Each row comes from the steps of one walk. Every step used is in the known rows, and no mark comes twice. Write the walk behind each row, first mark first.
Known rows:
j-k: [  4  10  -6   3 -16   6  -1   3  22 -14   6  -3   0  -6  -8  -1   0 -14
   8   2  -3  -7 -14   2  12  12  -3  -1 -12 -18   9  -2  -2]
u-d-k-a: [  5  -1  -3   1   1   4  -7   8   4  -9  -1  -7  -6   2  11  12  -1 -14
   3   9  10  -7  -1   6   0  -4  -2 -22   1   1  21   9   0]
a-k: [  0  10  -4  -3  -6  12   6 -18   9 -15  10   6  -3  -6  -3   2 -10 -16
  12  -1  -1  -3  -6   6  14   7   3 -20  -2 -11   3  10  -7]
a-k-d: [  0   7   1 -11   2  15   8 -18   9 -10   9   6  -7 -14  -2  -6  -7  -9
  19   9   0  -8  -7  15   7  13   6 -18  16  -5  -2   8 -11]
r-x-d: [-12  -1 -18   8  -4  16  10  -7  -8   7   7   4   7  -8   5 -15 -16  14
  -7   4   1  -8   3  -3  14  10   9  -1 -33  -2   6  -3   2]
u-k-d-h: [  7  -3   6 -12  -1   8   8   0   8  -7   6  17   6 -21   5 -16  -8   2
  20   5   9 -13  -6   9   7  -8 -11  -8  13   0  16   4  -3]
k-u-d-h: [ -3   5   5  -6  -2  -2   8   2  -5 -14  -6  -7   9 -23   8  -1  -1   1
  16   2  13 -15  -5   7   3 -22 -14   9   5   7  26   8  -3]
x-d-k-w: [ 15   1   0 -10   3   9 -15   4  10   9   4  -2   2  -1  17   4   0  -1
   3   8  -1 -12   9   9  12  -1  -9  -7  -2   7  12  10  -9]
j-k-u: [  1   9   1   1 -10  -6  -4   2  17 -17  -5 -16 -11 -18   2   5   8 -17
   7  -1  -4  -6  -8   4   9  10 -11  14  -4 -13  15   4 -12]
r-d-k: [  9   5  -7  -4  -3  12  -7   3  12  -6   7  11  13   9  -1  -2 -11  -5
   3  13   1  -8   1   6   8   2  -1 -16 -10   7  -7   7   3]
h-d: [  0  -4 -13   1 -10   6   8  -4   5 -14   5 -11   7   5 -11  -6  -5   1
  -4   9  10 -23 -11   7   0  -2  -9 -16 -19 -12  -8   7   0]
h-d-k-j: [ 11  -7 -12 -10  -5 -13   6   4   4 -14   5   4   4  17  -6   4  -6 -15
 -13  18   6 -19  -9   9   6 -10 -11 -12 -15  -5 -10   1  -6]
x-r-d-k-b: [  4   3  -4   3  15  12 -13   0   6  13   1   6  -7 -15  13  -8 -10  12
  -2  24   0  -3  13  16   0   7  -1  -2   1  11  -3   5  -5]
j-k-w: [ 19   7   4   1  -9  -7  -5   3  24 -12   2 -11  -9  -6 -10  10   9 -13
  17   0  -1  -9  -9   3   2  13 -16  -3  -7 -15  11  -3  -7]
j-k-d-r-x: [  3  -1  -6  17  -9  -1   6   8  23   2   5  24   0 -10 -13 -17  -2  13
   2  10  -7   6   2   8   2   7   2  -2 -17   2  -2 -31  10]
a-k-u-d-h: [  2   8  15  -6   6  12  11  -9   3 -15   5   3   0 -24  11   4  -8  -7
  19  -6   5 -11   1   9   6 -18  -3   1  27   7  22  14 -14]
h-d-x-r: [  1  -6 -13  15  10  -2   2   5   1  -3  15  -5   6   4   2 -11  -3  33
 -17  10  13 -14   6  17  -9 -19 -13  -7 -23  -6 -10  -8   3]
j-k-d: [  3   8  -2  -5  -8   8   0   2  20  -7   5  -3  -5 -14  -6  -7   2  -9
  14  14  -1 -10 -15  12   4  17  -2   3   6 -10   4  -3  -4]
x-r-d: [ -2   5 -11  15  15   9   0   2   3  -4   9   2   4  -5  -4 -15  -9  20
  12  13  -3  -7  10   3  -7  17  -4 -11 -10   0  -2  -1  12]
h-d-x: [  5  -6 -10  -1  -8  -2   8   0   0 -12   9  -3  13  13  -4  -3  -5  14
 -17  11  19 -17  -6  16   1 -24 -13 -11 -29  -6 -13  -3  -5]
j-k-b: [  3   7   1  -6 -16   5  -2  -5  13  -3  -5  -7 -17 -23  -1   1   0 -17
   5  13   3  -7 -15  12  11  12  -3  11  -9 -15  12   0 -17]
x-r-d-k: [  6   6 -11  11  15  14 -12   8  12   3  13  10   8   2   5 -10  -9  14
   2  12  -5  -4  15   8   0   7   1 -13  -6   8  -5   3  10]
r-x-d-h: [ -8   3 -15   4  -6  21  16  -4  -5   9  11  20  21  -9   3 -21 -15  19
  -2   2   0  -6  -4  -2  16 -13   0   3 -28   8  19  -8  10]
x-d-k-b: [ -2   1  -3 -15  -1  22 -10  -5   2  17  -4   5  -5 -18  24  -3  -8  -6
 -11  21   3 -12   5  19  20  -2   3   8  -2   7  11  14 -17]
r-d-x: [  7   5  -6  -3   1  -2   7  -1  -2 -11  10   9  12   9  -6  -4  -9  15
   0  16  13  -4  -1  11   3 -10  -6  -9 -24   2 -10  -5   1]
u-k-j: [ 11  -7  -1 -10  -2 -22  11   0  -5 -21   1   7 -12  -6  -2   2  -8 -18
   8   5   6 -10  -3  -3  13  12 -10  -8  -6 -19   9   0 -15]
b-k: [ -1  12  -8 -14  -9  -2   1   2  14 -13   3  11   0 -14   3   1  -7  -5
  16  10   5  10 -19   8  14   9   2 -19 -14 -13   0  12  -2]
a-k-j: [  6   7  -3 -11  -1 -14  16 -17  -1 -20   8  12 -12   0 -12   5 -10 -26
  13   6  -3  -4 -10   4  14  10  -2 -15  -1 -14   2   0 -11]
r-x-d-k-b: [ -7  -3  -9  -3  -6  22  -3 -10  -4  22  -2  11  -4 -16  22  -7 -15   6
 -21  15   3  -5   8   8  21   0   9   9 -21  11   5   3 -13]
d-k: [  4   6 -11  -9 -13   3  -9   0  12  -5   3   7  11   0   4   1  -3 -12
   0   6   5  -7  -7   9  17  -4  -3 -15 -20  -5   3   8   1]
a-k-d-x: [  5   7   2 -13   4   7   8 -14   4  -6  15  13  -3  -7   4  -3  -6   3
   4  12  10  -3  -4  26   8  -9   1 -13   6   0  -8  -2 -15]
x-r-d-h: [  2  10 -10  11  13  13   6   4   6   0  14  17  17  -8  -7 -22 -10  24
  19  11  -4  -3   2   4  -5  -6 -12  -8  -9   8   9  -6  19]
u-d-x: [  1   1  -2  -4  -1  -2   5   5  -9  -9   8  -1   9  -4   6   4  -6  13
  -3   9  26 -12  -1  15   2 -17   1  -4 -13  -3   2   0  -6]
d-x-r: [ -2   5 -11   7   6  -9  -1   3  -1   0  10   3   6  -7   6  -8   0  25
  -4   8   9   0   3  16   1 -11 -10  -5 -27  -7   3  -9   5]

Write each row's walk:
[  0   4   9   5  -2   1  -4  10  10 -17  -5 -21 -12 -21  10   9   3 -12
   9  -1   4 -16   1   4   0   7   0  17  14  -7  16   8 -15] | j-k-u-d
[  3  -6  -4  -3  -6   0  -9   1  12 -13  -2 -15   4   1  12   4   1  -7
 -14   8   5 -19   1  11   5 -15 -15  -4  -8   2  -2  15 -12] | h-d-k-u
[ -5  -4 -13   8  -7  -8  11  -1   5   2   0  23   8 -11 -13 -19  -5  20
   4  16   2   3   3  11   0  -1   0 -14 -30   6  -5 -25  14] | k-d-r-x
[ -1   1  -8   6  -1  10  -1   6   6   5   3  17  11  -7   2 -18  -7  15
   2  14  -5  -5  14  11  11  -5  -5  -6 -17   3  11  -6  10] | x-d-r
[  4  11   2 -13   0  19  14 -15  11  -7  13  22   7 -17  -5 -13  -9  -5
  25   9  -1  -5 -14  16  10 -10  -5 -14  19   5   9   2  -2] | a-k-d-h
[  6  -5 -11  -2 -10  12  -4   4  16  -9   8  -2  12  12   1  -1  -5  -6
 -14   9   8 -20  -4  11   6 -12  -8 -17 -14  -2 -11  10  -2] | h-d-k
[ -2  -3 -16  15 -15 -11  10   0   4  -2   2  25  12  -3 -16 -12  -7  16
  -2   4  -1   5   4   1   8  -5  -4 -16 -48   1   0 -24  16] | d-r-x
[  2   3  -4 -17 -13   3  -9 -10   6   3  -9   3  -5 -17  11   4  -3 -17
  -4  17  10  -5  -8  17  16  -5  -5  -4 -14  -2   5  10 -15] | d-k-b
[  5  -7 -10  12 -10   0   6   7  12 -10   3   9  13   8 -17 -12  -3  10
  -5  14   4 -13   4  12  -3 -15 -13 -21 -25  -2  -9 -10  10] | h-d-r
[ 18   3  -1 -11  -7  -9 -12  -1  14  -3   0  -4   2   0   2  13   6 -12
   8   4   5  -8  -2   8   9  -2 -17 -18 -14  -1   6   6  -6] | d-k-w
[  7   4  -9  16  21   4 -12   8  11   1   6   3  -7   8   6  -4  -2   6
   5  16  -9   4  12   3  -8   8  -9 -23  -4   7  12  -1  14] | x-r-d-k-a
[  4  10  -9 -23  -4 -25  11   2   4 -17   0  13 -10  -8  -7   6  -8 -13
  18  19   2   9 -24   6  14   9  -3 -12 -14 -18   1   1  -5] | b-k-j
[ -4  -7  -7  18  -7  -3  11   7  -3  -1   3  20  11  -5  -9  -8 -11  22
  -1   3   9  -3  14   3  -1  -5   7 -12 -30   7   1 -19  11] | u-d-r-x
[  4 -16  -1  12  -1  -4   7   6   6   0   2  29  -3 -14   1 -19  -9  21
   3   5   4   1  18   4   2   4   1 -15 -14   5  -2 -20   0] | u-k-d-r-x
[  0   5  -2  -5  -6  11  11   4  -1 -10   6   9  19 -11  -4  -6  -7   5
  19   5  15 -15 -11   6   3 -18  -6  -4  -3   1  19   5   6] | u-d-h
[ -2   1  -4   9  17  -1  -1  10  -8   1  11  -1   4  -9  12  -4  -4  31
  -3   8  19 -10  14  17  -9 -12   1  -1  -9  -1   4  -4   1] | u-d-x-r
[ -1   5  -3 -10  -8  -8 -11  -1   9 -10  -7  -7   1 -12  13   8   4 -15
  -2   4   2  -5  -1  10  16  -7 -13  -1 -11   1  10  11 -10] | d-k-u
[  4   5 -11  -3  -8  -6  -8   0  10  -9  -2  -1  -4   5   4   8   5 -21
   3  10   0   1 -10   5  10  -3 -12 -25 -19  -5  19   5   6] | d-k-a
[ -5  -1 -15   3  -4  22  -3  -1   2  13   9  14  12   3  16  -8 -15   9
 -17   2  -1  -6  10   0  19   0  11  -2 -27   8   3   0   1] | r-x-d-k
[  7  12   0  -8  -8  12   6   5  23  -5   9  14   9 -17  -9 -16   0  -4
  22  11  -2  -9 -22  13   6  -5 -11   6   9  -3  16  -8   4] | j-k-d-h
[  1   2  -8  -1   3  14  -9   3   6   3   3  -1  -3   2  17  -1  -3 -13
  -3  13  -5  -3   3   4  13  -2  -6 -13  -5   4  25  10   3] | x-d-k-a
[  1   3  -6 -14  -3  -8   5  -4  -2  -5   5   1   6  -8   2  -7  -1  11
   3  20  17  -7 -11  24   6 -13  -8  -6 -14  -1  -4  -7  -5] | k-d-x
[  6   5  -1  -6   3   1 -10   2   9 -12  -4  -2   3  -3   9   3  -3  -7
   2  11  -1  -6   8   7   7  -2  -8  -3  -5  11   0  11  -6] | r-d-k-u
[  1   9  -9  -7  -5 -10   2   2  12 -17  -2   0 -16  -9   2   5   0 -10
  20  13   0  17 -22   3   8   8  -8 -29 -13 -13  18   9   2] | b-k-a
[  0 -12 -17  24 -12  -1  14   2   7  -5   6  17  13  10 -19 -14  -9  23
 -15   6   4  -6   6   3  -5 -12  -6 -20 -44   1 -15 -21  13] | h-d-r-x
[ -2   8  -5  -9  20  -4  -4  11   9   6  12  12  -5 -21  17 -12  -3  33
   8  23   8  15  -5  28  -2  -4  -1  -8   2   1  -6  -3  -2] | b-k-d-x-r
[  6   8  -6   8  -9  -3   0   2  18 -16   1  -9 -15  -1  -8   6   9 -23
  12   5  -7   2 -17  -3   3  12 -12 -10 -10 -18  25  -5   4] | j-k-a
[  1  -1  -3  10   0   5  13 -11  10   1  10  33  -1 -11  -9 -16 -11  12
   5   6  -6   8  10  12   4   3   8 -21  -7  10  -9 -20   4] | a-k-d-r-x
[ 13   9   1 -15  -4 -13  -3   2  17 -12   0   0  -9 -12   1  10   2  -2
  25   9   5   8 -16   8   6  10 -13 -21 -10 -10   3  11  -8] | b-k-w
[ -1  -3 -17  -4  -1  -3   7   1  -7   8   6  18   2   6   8  -5 -16  -1
 -16  12  -4  -6   5  -1  22   1   7   3 -26   5   3  -9  -3] | r-x-d-k-j
[ -9   1   3  -3   1  -6   1   0  -7 -17  -9 -21  -5 -21  10   7   0  -4
  10   4  13 -18   2   7   0   1  -3   4   3  -1  12  15 -12] | k-u-d
[ -2  10   9 -16   2   2   5   9   7 -14  -2   5   3 -30  17   3  -6   4
  24   6  11   5 -12   9   5 -18  -7   2  14   6  20  17  -7] | b-k-u-d-h
[  5  10  -7  -3  -4  13  12  -2   6 -11   9  18  21  -2 -14 -15 -12   6
  20  12   3  -7 -13   2   5 -12 -12 -11 -14   7   7  -3  13] | r-d-h
[  2   6   0   2  22   7   1  -9   5   4  20  12  -7 -15  12 -11  -5  22
   4  11   3   1  10  26   0  -4   1  -9  13   2  -5  -5  -9] | a-k-d-x-r
